Known rows, with every way that one mark hangs from another
q874(q108 q468 q587): [-1.548, -0.870,  0.536, -1.849,  0.608, -2.881,  1.732,  1.166, -0.510,
  3.187,  1.059, -4.085, -1.026,  0.795,  1.379, -2.080, -1.445,  0.807,
 -1.275, -1.525, -0.781,  0.290,  2.739]
q108(q956(q468)): [-3.089,  0.687, -0.888, -0.389, -1.338, -1.832, -0.566,  0.652,  1.682,
  0.764, -0.757, -2.234, -0.445,  2.365,  0.742,  2.069, -0.065, -1.284,
 -0.657,  1.346,  1.920, -0.546, -1.546]
q468(q874): [-3.277,  0.966, -0.995, -0.155, -2.383, -2.537,  0.792,  0.624, -0.668,
  1.149, -1.518, -1.097,  1.207,  1.553, -0.299,  0.603,  1.486, -0.566,
  0.093,  1.155,  0.570, -1.990,  1.671]
q587(q956(q108)): [-4.990, -1.005, -0.744,  0.210, -2.342,  0.724, -0.082,  1.568, -1.992,
 -1.653, -1.628, -2.288,  0.179, -4.031, -0.311,  1.592,  0.337, -2.772,
 -1.724, -0.607,  0.986,  0.165,  0.538]
q874(q108 q587(q956)): [-4.947,  0.189, -0.979, -0.649,  0.285, -0.553,  0.671,  1.136, -1.401,
  3.043, -0.047, -3.186, -1.653, -0.374,  0.347, -0.124, -0.295, -0.055,
 -2.571,  0.340, -0.742, -0.569,  0.141]
q90(q108): [-1.854,  0.351,  0.710, -1.131, -2.358,  0.916,  0.787, -0.355, -1.017,
  0.205, -1.502, -3.788, -0.744, -0.639,  1.688,  0.016, -0.268, -0.792,
 -1.494,  0.370,  0.588, -0.471,  2.061]
q468(q874(q108)): [-4.238,  0.786, -0.722, -0.596, -1.534, -4.267,  1.183,  1.954, -0.998,
  2.708, -1.210, -2.057,  1.343,  2.462, -0.976, -0.417,  0.782,  0.327,
  0.022,  1.870,  0.130, -0.679,  2.217]
q108(q956(q468 q587)): [-4.090,  0.364, -0.496, -0.867, -1.268, -1.597, -1.352,  1.572,  0.198,
  0.589, -1.116, -2.323, -1.770,  2.384,  2.648,  2.969, -1.924, -1.010,
 -0.665, -0.880,  0.215, -1.367, -1.330]
q468(q874(q108(q956) q587)): [-3.777,  1.368,  0.847, -0.165, -1.146, -2.827,  2.867,  1.268,  2.232,
  4.231,  2.320, -0.962,  0.054,  2.394, -1.008,  0.097, -0.680,  0.737,
 -1.097,  2.123,  1.854, -0.483, -0.692]
q90(q108(q956)): [-2.115, -0.765,  1.472, -1.104, -2.436,  1.510,  1.488,  0.001,  0.957,
 -0.410,  0.954, -2.907, -0.219,  0.210,  1.309, -0.055, -0.918, -1.266,
 -1.113,  1.661,  2.537, -0.207,  0.057]
q956(q108 q587): [-3.998, -0.401,  1.440, -0.610, -2.407, -0.558, -0.734,  1.379, -1.696,
 -0.427, -1.978, -2.096, -2.232, -3.029,  2.415,  2.685, -1.329, -1.328,
 -1.931, -2.190, -0.427,  0.063,  1.664]
q956(q108 q468): [-3.124,  1.188,  0.084,  0.887, -2.690, -2.037, -0.188,  1.137, -0.407,
  0.578, -3.510, -3.487, -0.259, -1.703,  0.475,  3.471,  0.566, -1.188,
 -2.307,  0.058,  1.288,  0.921,  1.016]
q874(q468 q587): [-1.013, -0.246,  0.451, -1.882, -0.508, -1.233,  0.890, -0.362,  0.012,
  1.770,  0.672, -2.718, -0.958, -0.054,  2.563, -1.000, -1.148,  0.194,
 -0.740, -2.595, -0.632, -1.109,  1.873]
q108(q956): [-2.421, -1.078,  0.137, -1.773, -1.421, -0.280,  0.130,  1.118,  1.428,
 -0.827,  1.044, -0.936, -0.044,  0.975,  0.942,  0.132, -0.240, -0.945,
 -0.150,  0.907,  1.722, -0.833, -0.937]
q90(q468 q587(q874(q108))): [ 0.827,  2.678, -0.431, -1.681, -0.620, -2.526, -2.598,  3.192, -2.211,
  3.231, -0.821,  0.954, -1.535,  3.609,  0.403, -2.128,  0.159,  2.628,
 -0.097,  2.560,  0.183,  2.284,  2.838]
q90(q468 q587(q956(q108))): [-3.008,  0.076, -0.024,  0.143, -3.278, -0.612, -2.388,  2.918, -3.287,
  0.204, -0.746,  0.079, -0.961, -2.518, -1.104,  0.777,  0.601, -0.544,
 -3.168,  0.411,  1.756,  1.881,  0.573]
q587(q956): [-4.662, -0.736, -2.445, -0.887, -1.103,  0.547, -0.839,  0.750, -2.269,
 -1.020, -1.337, -2.102, -0.126, -0.348,  0.581,  0.166,  1.003, -2.035,
 -0.784,  0.021,  0.249, -1.565,  0.789]
q108(q956(q468 q587(q874))): [-2.439,  2.627, -1.416, -0.359, -0.583,  0.216, -1.654,  1.376,  0.154,
  0.648, -1.845, -0.935, -2.158,  3.562,  3.752,  2.347, -1.690, -1.056,
  1.006,  0.310,  0.416, -0.397, -0.213]
q90(q108(q956) q468(q874)): [-2.051,  0.409,  1.627, -0.389, -3.939, -0.445,  1.470,  1.992,  0.581,
  3.086, -0.339, -1.640,  0.922,  3.036, -1.624, -1.460, -0.099, -0.895,
 -1.687,  3.453,  2.738, -1.084, -0.099]

Rows
[-2.992, -0.661, -1.898, -0.061, -0.988,  1.415,  0.764,  1.611, -3.095,
 -2.081, -1.305, -1.619,  0.847, -2.690,  2.041, -0.495, -0.257, -3.905,
  0.979, -1.486,  1.145,  1.291,  3.518]	q587(q874(q468) q956(q108))
[-5.743,  3.512, -2.176,  2.662, -4.026, -3.549,  0.191,  1.266, -2.516,
 -0.307, -1.625,  0.227,  0.949, -1.439, -1.384,  4.670,  1.287, -1.769,
 -1.808,  0.232,  3.755,  1.757,  1.079]	q90(q587(q956(q108 q468(q874))))
[-4.228, -1.796, -1.384, -1.427,  0.715, -1.893,  2.096,  1.119, -1.943,
  2.157,  0.972, -4.208, -0.901,  0.318,  0.605, -1.838, -1.286, -0.459,
 -1.117, -1.458, -0.407,  0.087,  1.675]	q874(q108 q468 q587(q956))
[-5.508,  0.355, -1.868,  1.559, -2.181, -0.760, -0.419,  1.788, -1.768,
 -0.298, -3.586, -3.644,  0.181, -2.382, -0.461,  3.564,  0.581, -2.866,
 -2.277,  0.120,  1.653,  0.447,  0.310]	q587(q956(q108 q468))
[-3.820,  3.543, -0.135,  1.077, -2.052, -2.446,  1.784, -0.030,  2.924,
  4.073,  0.491, -1.172, -0.003,  2.848, -0.414,  3.180, -0.195, -0.150,
 -1.666,  1.500,  2.461, -1.607, -1.747]	q108(q956(q468(q874(q587))))
[-3.682, -1.134, -1.698, -0.943, -0.490, -0.179,  0.879,  0.058, -1.595,
  0.512,  0.681, -2.950, -0.993, -0.917,  1.696, -0.758, -0.659, -1.598,
 -1.058, -2.580, -0.075, -1.254,  1.218]	q874(q468 q587(q956))
[-4.100,  0.902,  0.817,  0.683, -2.484, -1.922, -1.223,  1.635, -1.628,
  0.577, -3.702, -3.132, -1.956, -1.654,  2.419,  4.761, -1.209, -1.409,
 -2.296, -2.103, -0.306,  0.110,  1.370]	q956(q108 q468 q587)
[-3.824,  2.022,  0.421, -0.436, -1.089, -3.546,  2.472,  0.856,  0.402,
  4.966,  0.128, -1.920, -0.054,  1.871, -0.890,  0.185,  0.395,  1.461,
 -1.685,  1.262, -0.063, -0.943,  1.566]	q468(q874(q108 q587))
[-5.883,  1.692, -0.215,  1.969, -2.788, -0.096,  2.472,  0.197, -0.879,
  1.805, -0.507, -1.113,  0.718, -3.217, -0.917,  2.443,  0.251, -2.428,
 -2.754, -0.345,  1.661, -0.764,  0.718]	q468(q874(q587(q956(q108))))
[-1.125,  2.374, -1.210,  0.359, -1.982,  0.919, -2.721,  2.724, -3.532,
 -0.022, -1.771,  1.712, -1.029, -1.376,  0.144,  0.281,  0.297, -0.899,
 -1.188,  1.278,  1.775,  2.510,  1.904]	q90(q468 q587(q874 q956(q108)))
[-5.199,  1.522, -1.761,  0.652,  0.398, -1.557,  0.203,  1.129, -1.267,
  4.105, -1.561, -4.766, -1.400,  1.174, -0.078,  1.662, -0.125, -0.093,
 -2.944,  0.570, -0.193, -0.325,  0.076]	q874(q108 q587(q956(q468)))
[-2.077,  0.152, -3.068, -1.110,  0.442, -2.143, -0.359,  1.946, -3.988,
 -1.107,  1.009, -0.170, -0.375,  1.589,  2.206, -1.957, -0.477, -0.222,
  2.179, -0.907,  0.887,  2.743,  4.013]	q90(q587(q874(q108 q468) q956))
[-2.879, -0.321,  1.112, -1.340,  0.130, -1.410,  1.710,  1.068,  2.005,
  3.235,  2.366, -2.103, -1.548,  1.190,  0.598,  0.228, -1.066,  0.901,
 -1.968,  1.162,  0.851,  0.014, -1.218]	q874(q108(q956) q587)
[-2.195,  0.669, -0.566, -1.764, -0.394,  1.291, -0.973,  1.127, -0.200,
 -0.189, -0.175,  0.875, -1.745,  2.178,  4.184,  0.362, -2.115, -1.320,
  1.307, -0.314,  0.278, -0.590,  0.529]	q108(q956(q587(q874)))
[-3.892,  2.247, -3.164,  0.559, -1.880, -2.142, -1.829,  0.681, -2.634,
 -0.765, -0.904, -0.941, -1.176,  0.945,  1.011,  2.790,  1.123, -0.196,
 -1.347, -0.280,  1.700,  0.611,  0.411]	q90(q587(q956(q468)))
[-2.297,  1.677,  0.455,  0.011, -1.493,  1.028, -0.690,  1.104, -1.999,
 -0.341, -2.820, -0.315, -1.810, -1.842,  3.820,  1.981, -1.497, -1.813,
 -0.476, -1.575, -0.692,  0.612,  3.098]	q956(q108 q587(q874))
[-3.301, -3.843,  0.937, -2.708, -0.046, -2.978,  0.832,  3.072, -1.089,
  0.556,  1.891, -2.702, -1.361,  2.045,  2.306, -1.344, -2.982, -0.953,
  1.061, -1.999, -0.115,  0.558,  0.943]	q874(q108(q956(q587)) q468)
[-6.529,  1.961, -2.170,  2.554, -3.426, -2.191,  1.227,  1.591, -1.871,
  0.884, -3.509, -2.632,  1.557, -1.256, -1.725,  3.735,  1.181, -2.864,
 -1.981,  0.990,  2.660, -0.363,  0.407]	q587(q956(q108 q468(q874)))
[-3.139, -0.644,  0.680, -0.896, -2.003, -3.688,  0.452,  4.176,  0.682,
  4.900,  0.194, -1.144,  1.336,  4.520, -3.356, -1.943,  0.181,  0.131,
 -0.849,  4.224,  1.562, -0.553, -0.741]	q90(q468(q874(q108(q956))))
[-5.178, -0.749,  0.747, -0.815, -1.450, -3.709,  1.139,  2.882, -0.202,
  2.076,  1.013, -0.718, -0.104,  2.950,  0.370,  0.483, -1.657, -0.553,
  0.074,  0.609,  0.521, -0.651,  0.503]	q468(q874(q108(q956(q587))))
[-4.612,  2.139, -1.464,  0.955, -2.064, -5.603,  0.994,  1.882, -0.525,
  4.007, -2.702, -3.613,  1.271,  3.969, -1.373,  1.382,  1.176,  0.380,
 -0.556,  2.335,  0.756, -0.454,  1.583]	q956(q468(q874(q108)))
[-2.108,  2.045,  1.166, -0.586, -1.107, -3.467,  0.470,  2.711, -0.004,
  7.655, -0.837, -1.878, -0.100,  3.518, -2.619, -1.535,  0.261,  1.826,
 -2.777,  2.688, -0.423, -1.155,  1.472]	q90(q468(q874(q108 q587)))
[-1.264,  2.781,  2.248, -0.054, -3.130, -0.009,  1.605,  0.496, -0.036,
  6.339, -1.339, -2.345, -0.416,  1.804, -1.090, -1.130, -0.288,  0.651,
 -3.655,  2.019,  0.223, -1.591,  1.643]	q90(q108 q468(q874(q587)))
[-4.231,  2.814, -0.496,  1.881, -3.940, -3.595,  1.607,  1.188, -0.223,
  1.677, -3.247, -2.288,  1.485, -0.466, -1.081,  4.219,  1.234, -1.700,
 -1.688,  0.824,  2.155,  0.038,  1.642]	q956(q108 q468(q874))
[-5.308,  2.245,  0.133,  1.634, -3.560, -3.649,  0.502,  1.430, -1.423,
  1.607, -3.790, -2.402, -0.195, -0.312,  0.805,  5.029, -0.626, -1.590,
 -1.775, -0.976,  0.758, -0.364,  1.783]	q956(q108 q468(q874) q587)
[-1.233, -0.640, -0.610, -2.127,  0.243,  0.018, -0.334,  1.236, -0.622,
 -1.191,  0.803, -0.238, -1.011,  2.336,  4.818, -0.912, -2.827, -2.168,
  2.865, -2.291,  0.022, -0.452,  1.980]	q108(q956(q587(q874(q468))))
[-5.533,  1.902, -1.227,  0.652, -1.543, -5.531,  0.280,  2.349, -2.063,
  4.067, -3.427, -3.067, -0.383,  3.906,  0.403,  2.411, -0.598,  0.541,
 -0.821,  0.251, -0.968, -0.703,  2.024]	q956(q468(q874(q108)) q587)
[-3.421,  1.276, -0.795, -0.469, -2.696,  0.682, -0.156, -0.306, -3.370,
 -2.142,  0.125, -1.530, -1.093, -1.317,  1.820,  0.746, -0.045, -0.473,
 -1.614, -0.147,  2.267,  1.251,  1.510]	q90(q108 q587(q956))
[-2.263, -0.497, -3.785, -1.242, -0.042,  1.023, -0.210,  0.565, -3.248,
 -1.821, -1.497, -1.486,  0.546,  0.999,  2.879, -2.340, -0.168, -2.594,
  2.254, -1.202,  0.133, -0.382,  3.441]	q587(q874(q468) q956)
[-2.793, -1.002,  2.346, -1.345, -2.327,  1.856,  0.618,  0.254, -0.319,
 -0.340,  0.663, -2.772, -2.302,  0.567,  3.318,  1.193, -2.651, -1.500,
 -1.092, -0.655,  0.722, -0.715,  0.164]	q90(q108(q956(q587)))
[-3.798, -0.110, -0.511, -0.807, -0.407, -2.891,  0.021,  2.575,  0.940,
  2.332, -0.566, -4.022, -0.479,  3.283,  0.092,  1.251, -0.306,  0.144,
 -0.922,  2.204,  1.622,  0.397, -1.308]	q874(q108(q956(q468)))
[-2.713,  0.186,  0.024, -0.884, -1.943, -4.102, -0.262,  3.540, -1.480,
  5.468, -2.209, -2.289,  0.803,  4.171, -3.007, -2.129,  0.993,  0.989,
 -1.422,  3.280, -0.234, -0.846,  1.710]	q90(q468(q874(q108)))
[-0.856, -0.309, -1.490, -1.688,  0.808, -1.972,  0.710,  1.576, -1.922,
  0.672, -1.034, -2.580,  0.069,  2.326,  2.624, -3.012, -0.683, -0.481,
  2.258, -0.047, -0.651,  1.479,  4.428]	q587(q874(q108 q468))
[-3.932,  1.601, -1.205,  0.391, -2.034, -0.612, -0.315,  1.397, -1.518,
  5.395, -1.225, -0.803, -0.021,  1.528, -2.073, -0.957,  0.803, -0.569,
 -2.780,  1.649,  0.121, -2.655, -0.104]	q90(q468(q874(q587(q956))))
